Every row comes from one small tree of marks. The marks that hang from a mark follow it in brackets, in the order of their numbers. Every link used is in the known rows. Which tree was each row made from?
Known rows
Q641(Q268 Q349): [ 23 -26  -8 -27  -5  19  -6  45  -1  -9   8   7   1   7  -6  18  13  -4
   3 -17  -1 -13   0  13  19   5  -4 -20   2 -11  -6  26 -12 -22   4 -17
  43  19 -11   6 -10  14 -10 -12  17   2  17 -10 -11   6  13   2  -8]
Q520(Q268(Q480 Q516) Q411(Q559) Q861(Q706)): [  5 -16 -18 -11  -3  42  -9   7  47 -76  28  11 -11  -2 -17   9   3  12
 -11   6  15   9  -7   7  26   9 -11 -12  31 -27 -12  45 -23  10  22  -9
  21 -32   3  30 -22  26  15   4  11 -11  -1  -4  -1  35  20  23  -4]
Q520(Q411(Q559(Q268 Q861))): [ 14  -6 -28  -7  -3  24 -10  12  14 -45  10  -6 -22  12  -5  13   5  -1
 -10   9   6 -15 -10   5  11   1 -12 -11   5 -20   9  36  -6   3   1 -14
   7 -14  -9  17  -5  29  10   5  15   6  26  -8   7   6  -2  -6   9]
Q411(Q559(Q268(Q480 Q516) Q861)): [ 24 -19 -33  -6   0  42 -20   4  24 -46  -2   7 -17  20  -5  14  -1  -7
   2 -17  -1   3 -11   1   3   2 -10 -15  24 -18   1  39 -10  16  10 -19
  15 -18  10  38 -18  14  -6  10  24   0  12   2   7  28   8  10  11]
Q268(Q480 Q520(Q411 Q861)): [  2 -19 -10 -15  -8  22  -4  25  41 -49   8  38  -4  -4 -10  17  13   8
 -13  34   5  -3 -10  21  27  14 -10  -1   2 -18   5  47 -21  10  31  15
  11  -7   0  22 -19  24   8 -13  12 -12  -5   2   4  31   2  22  -4]
Q706(Q861): [ 21 -17 -13 -19  -9  14 -14  23  19 -24  -6  10  -5   0 -13 -14  11   2
  -3  20   0  -8  -3   1   6   9 -10 -18  -4 -18  -6  20 -32  -1  -1  -7
  25  15 -12  19 -19  15 -14  -4  10  10  20   9 -10  -3  -1   6   1]
Q268(Q480 Q516): [ 25 -18 -15 -22  -1  28 -19  15  28 -33  -3  28  -9   4 -10  11   0  -4
   0  -5  -7   0  -3   6  14  10  -9 -16   6 -17  -3  35 -20   7  15  -1
  23   3   7  30 -24  12  -6  -2  11  -3  -3  10  -3  18  16  15 -10]
Q520(Q861): [ 21 -18 -20 -10  -3  20  -4  27  11 -25   2  12  -6  -9  -9  -3   4   8
  -7  17   9 -10   0   8  12  13  -9  -8  -3 -13   8  29 -22 -14  10  -2
  19   3  -3  21 -10  17  -7  -7  16   8  18   8   0  14   6  12  -5]
Q861(Q706): [ 22 -14 -16 -22  -3  14 -12  27   7 -24   1   8 -10   6  -7  -2   8   1
   8  15   0 -16   3   2  16  10  -9  -7   5 -23 -15  24 -27   1   7 -17
  24   5 -12  11 -28  23  -6  -3  -2   4   9   1  -4  -1  16   6  -5]
Q597(Q268): [ 26 -21 -17 -21  -7  24 -13  22   9  -8   2   6 -11  10 -18  -4   2   1
   6  -6  -4 -19  -9  11   9  -2 -11 -10 -11 -13  -1  24 -11 -10   2 -20
  31  12  -9   6 -14  14 -20   1   5   4  26  -8  -5  -3  27   4 -10]
Q349(Q597 Q641(Q268(Q520(Q861)))): [ 15 -13 -17 -16 -16  29  -6  39   3 -28   5  18  -3   2 -23   3  17   3
   8  25  18  -7  23  13  24   5   2  16 -19 -23  14  34 -16  -2  18  19
  23  14  -8  16 -22  31 -18 -13  27  24  23  -8   8  39  20  29   3]
Q559(Q268(Q480 Q520(Q411)) Q861): [ 13 -20 -15 -17  -5  28 -12  22  30 -42   0  28 -16  12  -7  23   7  -2
 -12  23  -8  -9  -9  17  13   6 -12   2   8 -10   5  48 -12  23  25   1
   5 -11   2  26 -17  23   8  -1  10 -13   5  -7   6  22   8  11   6]
Q641(Q268(Q516) Q349(Q597)): [ 16 -19  -7 -29  -1  21  -6  34  -2 -25   8   8   0   0  -9  17  19  -7
   3 -15  -2  -2  12   4  26   3   0 -12   0 -22   0  29 -15 -22   4  -6
  40  15  -1  10 -15  17 -27 -16  21   8  -5 -10  -2  32  25  10   2]
Q268(Q480 Q516 Q520(Q411(Q559))): [ -4   0 -18 -22  -5  24 -13   8  41 -62  11  40   1  11 -22  28  19  -6
  -3   8  -2   3 -17  13  26   8  -6  -1   9 -32  -3  50  -9  23  26   4
  22 -21   3  15 -30  24   8  -7   5  -9 -10  -1   4  19   4  13   2]
Q268(Q516 Q520(Q861)): [  6  -8 -22 -11   0  25  -7  24  16 -45   5  27   8 -10 -26  11  10  -1
  -7  18  -1  -2 -12  12  16  14  -5  13   3 -11  14  44 -27  10  36   5
  20 -10   6  23 -24  14 -15 -17  10   7   3   5   2  22   4  25   4]
Q559(Q268(Q480 Q516)): [ 34 -28 -14 -21  -2  34 -16  10  25 -31  -5  19 -24  13 -14  19   0 -10
   6   1 -15  -5 -10   6   8   4  -9 -18  12  -9  -5  33 -10  11   9  -8
  20   2   6  32 -21  14  -8   0  15  -4   0   3   3  19  18   5  -1]
Q520(Q411(Q559(Q268(Q516) Q861))): [ 11  -1 -30  -9   0  29 -13   4  15 -62   9  -6 -17  12  -7  17   4  -5
 -13   0  -3 -11 -13   4  12   2 -10  -8   8 -19  10  44 -12   7  11  -9
  10 -21  -1  25  -8  25   8   4  15  10  14  -3   6  14  -2  -7  13]
Q641(Q349(Q597(Q268(Q520(Q861))))): [ -1 -38  -9 -12  -6  18   1  33   9 -16   0  15   7  -1 -26   3  29   9
   2   6  10  -2  -9  18  21   0  -6  15  -6 -15   2  28 -14 -22   9 -13
  31  12  -8  -2  -5  21 -35 -16  10   3   3 -11   6  41  27  32  10]
Q268(Q480 Q516 Q520(Q411 Q861(Q706))): [ -4 -17  -8 -16  -1  29 -12  17  44 -72  12  36  -3  -1  -9  19  13   4
 -11  33  -1  -4 -10  18  33  15  -8   9  19 -21  -7  56 -37  22  48   8
  14 -20   4  27 -32  27  11  -9   0 -12 -26   1   5  39   6  26   1]
Q349(Q597 Q641(Q268(Q480))): [ 38 -25  -8 -28 -18  32 -17  30  18 -16  -1  22 -22  11  -8   5   7   2
  16   2  10  -3  35   6  23   2  -1 -11 -15 -31  -4  25  -7  -5  -1   9
  25  22  -7  22 -25  27 -12   1  32  11  16  -2   1  36  34  19 -11]
Q559(Q268(Q480 Q516 Q520) Q861(Q706)): [ 19 -25 -20 -13  -1  40 -21  17  24 -50  -5  20 -12  18 -13  21   5  -9
   3   9 -13  -2 -11   8   9   7  -8   9  31 -11 -11  47 -26  39  37 -14
  16 -19  12  35 -33  20  -8   0   7  -8  -7  -3   6  30  15  23  12]
Q411(Q520 Q559(Q268 Q861(Q706))): [ 22  -6 -31 -11  -6  37 -28  23  11 -33  10  -6 -20   7 -18  12  11   0
  14  11   7  -8  -9   1   7   3  -9  -1  25 -16 -10  35  -9  14  -5 -29
  15 -16 -12  15 -21  31  -3   3   0   4  35  -2   9   6   7  11  15]

Which tree is each row?
[  7   3 -26  -9  -3  18 -12  19  18 -49  11   2  -7   5   1   5   6   5
 -16   4  12 -11  -3   4  19   6 -12  -4  -4 -29   8  37 -15  -2   5  -9
  11 -13  -5  13 -11  24   9   2  13   7  20  -2   1   8  -4  -4   3] : Q520(Q411(Q559(Q861)))
[ -2  -6 -15 -12  -6  14  -1  29  24 -47  11  24   1  -9 -16  12  14   6
 -16  40   6 -11 -10  19  26  14  -9   8  -7 -17  14  45 -24   2  29  14
  12  -4  -6  13 -15  25   6 -17   5   2   4  -1   3  17  -4  17   0] : Q268(Q520(Q411 Q861))
[ 20 -21 -25  -9  -7  53 -24   8  37 -49  11  19 -20   2 -21  18  12   1
  15  11   7   6 -16   7  17   7  -6 -11  38 -15 -14  44 -14  17  11 -19
  16 -22  -1  34 -25  29   3   0   9  -8  11   5  13  33   8  22  10] : Q411(Q520(Q861(Q706)) Q559(Q268(Q480 Q516)))
[ -5 -10 -12 -15  -6  15  -3  30  24 -54  14  23  -1  -5 -11   7  17   7
 -10  45   7 -14  -8  15  32  15  -9  13   6 -23  -3  45 -33   8  35   3
  13 -12 -12   8 -23  31   9 -14  -5  -2   0  -5   5  17   1  17   0] : Q268(Q520(Q411 Q861(Q706)))
[ 13 -20 -11 -16  -3  40  -6  18  41 -60  20  20 -12 -13 -18  13  -6  15
 -25   9   2   6  -4  14  21  13 -14 -14  11 -13   6  47 -25   3  24  12
  19 -16  11  37 -11  14   9  -1  18  -9  -1   1  -8  32  21  23  -8] : Q520(Q268(Q480 Q516) Q411 Q861)
[  8 -26 -26  -7  -4  42 -11   5  32 -60   5  19  -9  16 -22  21  17  -4
  15  12   5   6 -23  10  15   6  -5   1  38 -17 -13  47 -18  29  29 -19
  17 -28   6  28 -31  27  -2  -3  10  -5  -2  -4  17  39   9  27  14] : Q411(Q559(Q268(Q480 Q516 Q520(Q861(Q706)))))
[ 13 -14  -9 -25  -2  29 -11  11  33 -52   3  35 -17  10 -23  33  11 -10
  -4  23 -17  -8 -16  20  21   7 -10  -4  11 -12   1  50 -10  27  27   9
  14  -7   2  21 -24  22   7 -10   4 -13 -11  -5   6  21  10   9   3] : Q559(Q268(Q480 Q516 Q520(Q411)))
[ -5   8 -20 -20  -7  12  -8  19  18 -46  11  21   1   8 -22  17  24  -4
   0  20   5  -9 -16  11  23   6  -7   4  -6 -31   2  39  -8  11  13   0
  19 -12 -10  -1 -23  27   8 -11  -1   0  14  -8   4   0   1   5   2] : Q268(Q520(Q411(Q559)))
[  8 -23 -18  -8  -3  38  -9  -3  39 -72  16  11 -24  11  -5  18   9   4
  -1  16   6  -6 -15  10  25   5  -8 -14  33 -24 -13  45 -19  11  22 -12
  11 -25  -1  30 -17  32  19   4  15  -7  -5  -4  15  33   3   7   7] : Q520(Q411(Q559(Q268(Q480 Q516))) Q861(Q706))
[ 13 -31 -16  -5  -8  35  -6   7  39 -55  13   8 -27  13  -1  14  11   8
   4  23  12  -8 -13  11  25   5 -11 -17  27 -26 -16  37 -13   6  10 -16
   8 -19  -8  23 -15  37  21   6  16  -8   6  -6  17  29   5   4   6] : Q520(Q411(Q559(Q268(Q480))) Q861(Q706))
[ 11  -1 -23 -18  -2  24  -9   0  14 -55  13   4 -21  12 -20  21   9  -8
  -2   6  -6 -16 -16   7  18   1  -9 -14   6 -21   3  39  -3   4   4  -8
  18 -15  -8  13 -11  28  10  -3   6   7   9  -6   7   4   1 -12   7] : Q520(Q411(Q559(Q268(Q516))))
[ 19 -29 -19 -11  -3  39  -9  16  28 -43  -4  31 -10   6 -25  23   5  -5
  -1  20  -7   2 -18  17  10   9  -7   2  18  -4   6  46 -17  22  32   2
  18  -9  11  37 -22  17 -10  -8  18  -3  -3   4  10  37  10  25   7] : Q559(Q268(Q480 Q516 Q520(Q861)))
[  6 -12 -21 -10  -3  41  -8   7  45 -68  24  18 -11  -6 -21  14   1  13
 -18  -1  12  15 -10  11  21  10 -12 -18  18 -21   3  47 -14   3  17   2
  19 -27   8  32 -14  18  12   0  22  -6   4  -1  -2  34  14  23  -5] : Q520(Q268(Q480 Q516) Q411(Q559) Q861)
[ 14 -33 -18 -10  -1  40 -12  15  30 -52   2  24 -12  11 -18  20  12  -4
   7  23  -6  -2 -16  13  15   8  -6   4  32  -8 -10  45 -28  27  39  -9
  16 -16   7  34 -29  23  -6  -6   8  -7  -9  -1  13  36  12  28   9] : Q559(Q268(Q480 Q516 Q520(Q861(Q706))))
[  6 -37  -3 -24  -4  25 -13  21  27 -25  -6  34  -1  10 -25  20  24  -3
   9 -17  -6  11  -9  15  23  -4  -5   6   4 -20  -9  35 -11  -1  14 -14
  38   8   3   8 -20  15 -35 -10   5 -12 -17  -6   3  44  37  31   7] : Q641(Q349(Q597(Q268(Q480 Q516 Q520))))
[ -6 -16 -20 -11  -9  37  -9   3  50 -63  16  33   0  11 -22  12  14   3
  -8   2   7   3 -28  22  24  -1  -7   0  11 -22   4  56 -12  13  35  -7
  23 -25   6  20 -17  24  -2  -1  11 -10   4  -8  10  36  12  23   1] : Q597(Q268(Q480 Q516 Q520(Q411(Q559) Q861)))
[  2 -10 -20 -12   1  25  -9  23  14 -50   7  18   6  -3 -19   6  12   0
   0  23   0  -6 -10   9  22  14  -5  16  16 -17  -2  46 -36  17  41  -3
  22 -14   3  23 -30  22  -7 -13  -2   6  -8   4   4  22   6  27   6] : Q268(Q516 Q520(Q861(Q706)))
[ 31 -18 -15 -24  -1  36 -16  19  31 -34   8  20 -12   1 -28  13  -6   0
  -3 -11  -6  11   0   6   9  10 -13 -19  11 -10  -3  34 -16  10  12  -7
  30  -6  11  33 -23   6  -7  -1  11  -7   4   4 -13  18  33  20 -12] : Q520(Q268(Q480 Q516))
[  4 -18  -9 -26  -6  31 -16  12  42 -44   7  39  -7  12 -22  17   8  -4
  -6   6 -14  -8 -19  24  25   1  -8   0  -1 -17   1  52 -14  20  34   0
  26  -7   2  13 -23  18  -5  -4  -2 -16  -8 -10  -1  19  23  14  -6] : Q597(Q268(Q480 Q516 Q520(Q411)))
[ 14 -12 -26 -11  -1  38 -16   1  35 -63   8  11 -22  16  -1  20   2  -3
 -11  -4  -1  -4 -12   7  15   3 -11 -13  18 -21   4  47  -7  14  15  -7
   9 -24   6  34 -13  23  11   8  21  -5   4  -1   7  28   2   0  10] : Q520(Q411(Q559(Q268(Q480 Q516) Q861)))
[ 28 -26 -10 -19 -14  35 -22   7  31 -25  -9  19 -24  15 -21  -7   5   4
  15 -13  -2  -3  17   7  18  -5  -5  -1 -15 -28  -3  31 -11  -2   6  -4
  26  14  -7  20 -20  23 -23   8  16   8   7   2   2  35  43  20  -4] : Q349(Q597(Q268(Q480 Q516)) Q641)
[ 26 -13 -33  -4  -2  27 -14  15   3 -28   1  -7 -16  16  -9   7   4  -2
   3  -2   6  -9  -9  -2   0   2 -10  -9   9 -16   4  29  -3   4  -3 -23
  14 -10  -4  22  -8  22  -7   6  20  11  35  -2   6   7   4   0  11] : Q411(Q559(Q268 Q861))
[ 19 -26  -4 -28  -6  16  -4  43  -7 -10   6   6  -3  -1  -6  15  21  -3
   7  -8   5  -5  15   6  24   3  -3 -13  -6 -22  -3  21  -8 -27  -8  -8
  39  20 -10   3 -11  20 -25 -15  24   7   6 -13  -3  26  24  10   1] : Q641(Q268 Q349(Q597))
